What can hang from each mark
S: E
X: B E L
B: E X
J: E
E: B J L X
Z: E

Known rows, with every way that one mark hangs from another
J{E}: [ 0.54 -0.38  0.03 -0.07 -0.62 -0.37  0.03 -0.05 -0.03  0.04  0.11  0.49
  0.23  0.19  0.33 -0.10  0.08  0.56]
J{E{L}}: [ 0.38 -0.22 -0.09  0.07 -0.52 -0.42 -0.12  0.03  0.01 -0.04  0.05  0.33
 -0.02  0.07  0.41 -0.06  0.00  0.54]
J{E{B L X}}: [ 0.15  0.22  0.15  0.16 -0.36 -0.45 -0.20  0.10  0.09 -0.46 -0.13  0.20
 -0.22 -0.05  0.38  0.06 -0.17  0.47]
B{X{E{J L}}}: [ 0.34 -0.20  0.12  0.13 -0.23 -0.50  0.18  0.04 -0.30  0.05 -0.09  0.31
 -0.11 -0.09  0.34 -0.01 -0.18  0.38]
J{E{B L}}: [ 0.29  0.04 -0.10  0.12 -0.40 -0.51 -0.13  0.04  0.12 -0.26 -0.03  0.20
  0.05 -0.13  0.35 -0.05 -0.18  0.51]
X{E{B J} L}: [ 0.34  0.14 -0.11  0.17 -0.21 -0.47  0.47 -0.14 -0.10 -0.07 -0.13  0.28
 -0.08 -0.22  0.09  0.06 -0.55  0.29]
X{B E{J L}}: [ 0.36 -0.05 -0.07  0.31 -0.26 -0.42  0.31 -0.09 -0.16 -0.02 -0.14  0.19
 -0.15 -0.27  0.07  0.00 -0.59  0.20]
X{B{E{J}} L}: [ 0.24 -0.14 -0.09  0.45 -0.23 -0.47  0.31 -0.19  0.10  0.03 -0.25  0.51
 -0.08 -0.17 -0.12  0.06 -0.33  0.45]
X{E{B} L}: [ 0.39  0.15 -0.25  0.11 -0.31 -0.42  0.19 -0.26 -0.13  0.07 -0.15  0.27
 -0.22 -0.23  0.25 -0.11 -0.42  0.33]
J{E{X}}: [ 0.39 -0.18  0.31 -0.03 -0.58 -0.31 -0.01  0.03 -0.08 -0.13  0.02  0.46
 -0.01  0.27  0.38 -0.01  0.07  0.53]
J{E{L X}}: [ 0.23 -0.04  0.17  0.11 -0.52 -0.38 -0.17  0.08 -0.04 -0.23 -0.01  0.31
 -0.27  0.14  0.44  0.06  0.02  0.51]
B{E{L}}: [ 0.26 -0.24 -0.12  0.30 -0.42 -0.50  0.00 -0.03  0.00  0.04 -0.17  0.50
 -0.17 -0.20  0.41 -0.01  0.09  0.68]
J{E{X{B}}}: [ 0.39 -0.12  0.24  0.12 -0.50 -0.30 -0.08 -0.08 -0.02 -0.16 -0.09  0.38
 -0.09  0.17  0.10 -0.03 -0.17  0.37]
Z{E{B{X} L}}: [ 0.25 -0.07  0.04  0.11 -0.22 -0.54 -0.01  0.08 -0.04 -0.24 -0.17  0.10
 -0.18 -0.13  0.38 -0.09  0.00  0.60]
S{E{B J L X}}: [ 0.08  0.22  0.03  0.50 -0.19 -0.33  0.16  0.07  0.00 -0.44 -0.11  0.17
 -0.09 -0.22  0.19  0.26 -0.31  0.69]
S{E}: [ 0.51 -0.40 -0.26  0.19 -0.57 -0.21  0.09 -0.19 -0.18  0.21  0.06  0.46
  0.21 -0.01  0.29 -0.07  0.08  0.82]
E{J X{B L}}: [ 0.22  0.11  0.11  0.47 -0.28 -0.23  0.41 -0.08 -0.03 -0.17 -0.26  0.32
 -0.28 -0.03 -0.16  0.04 -0.33  0.26]

Rows
[ 0.16 -0.05 -0.13  0.45 -0.17 -0.43  0.04  0.06 -0.06 -0.19 -0.09  0.22
  0.19 -0.27  0.17  0.06 -0.16  0.78]
S{E{B{X} J L}}
[ 0.25 -0.08  0.21  0.11 -0.40 -0.35  0.16  0.07 -0.05 -0.23 -0.10  0.17
 -0.49  0.07  0.47  0.09  0.04  0.51]
Z{E{L X}}
[ 0.32 -0.23 -0.24  0.42 -0.41 -0.31  0.21  0.00 -0.07 -0.03  0.06  0.31
  0.15 -0.13  0.23  0.14 -0.13  0.76]
S{E{J L}}
[ 0.38 -0.17  0.15  0.22 -0.22 -0.42  0.39  0.11 -0.11 -0.22 -0.19  0.44
  0.33 -0.13  0.08 -0.08  0.01  0.54]
E{B{X} J}
[ 0.25  0.03  0.17  0.32 -0.37 -0.23  0.47  0.03 -0.09 -0.18 -0.16  0.43
 -0.22  0.09  0.09  0.10 -0.08  0.41]
E{J X{L}}
[ 0.13 -0.06  0.13  0.33 -0.33 -0.45 -0.06  0.05 -0.03 -0.12 -0.24  0.47
 -0.42 -0.13  0.45  0.08  0.11  0.64]
B{E{L X}}
[ 0.23  0.09  0.01  0.47 -0.35 -0.23  0.04 -0.02 -0.11 -0.15 -0.31  0.23
 -0.42 -0.15  0.12 -0.09 -0.13  0.36]
E{L X{B}}
[ 0.11  0.27  0.18  0.41 -0.21 -0.37  0.36  0.21  0.01 -0.52 -0.26  0.22
 -0.16 -0.23  0.17  0.12 -0.20  0.41]
E{B J L X}
[ 0.33  0.01  0.28  0.03 -0.33 -0.39  0.27  0.05 -0.02 -0.38 -0.17  0.25
 -0.19  0.01  0.31  0.05 -0.07  0.51]
Z{E{B X}}
[ 0.42 -0.09 -0.07  0.11 -0.35 -0.37  0.47 -0.20 -0.20  0.15 -0.02  0.38
 -0.12 -0.05  0.17  0.04 -0.39  0.28]
X{E{J} L}
[ 0.36 -0.25  0.08  0.14 -0.36 -0.44  0.46  0.12  0.03 -0.21  0.01  0.20
 -0.08  0.02  0.29  0.15 -0.10  0.48]
Z{E{J L}}
[ 0.17  0.24  0.11  0.12 -0.38 -0.41 -0.05 -0.07  0.10 -0.28 -0.08  0.27
 -0.24  0.05  0.22  0.05 -0.21  0.45]
J{E{B X{L}}}
[ 0.53 -0.23  0.03  0.16 -0.33 -0.36  0.46 -0.15 -0.20  0.07 -0.13  0.33
  0.08 -0.12  0.01 -0.05 -0.51  0.19]
X{B E{J}}
[ 0.18 -0.02 -0.17  0.42 -0.18 -0.40  0.15 -0.14 -0.06 -0.05 -0.05  0.29
  0.16 -0.16  0.04  0.08 -0.22  0.76]
S{E{B{X{L}} J}}
[ 0.35 -0.31  0.09  0.35 -0.28 -0.47  0.36 -0.05  0.06 -0.04 -0.24  0.59
  0.16 -0.16 -0.06  0.04 -0.23  0.48]
X{B{E{J}}}
[ 0.17 -0.29  0.16  0.33 -0.21 -0.61  0.10  0.13 -0.06 -0.05 -0.20  0.53
 -0.02 -0.14  0.30  0.07  0.08  0.69]
B{E{J L} X}
[ 0.21  0.02 -0.27  0.47 -0.26 -0.40  0.22  0.02  0.03 -0.26 -0.02  0.19
  0.20 -0.31  0.16  0.15 -0.31  0.72]
S{E{B J L}}
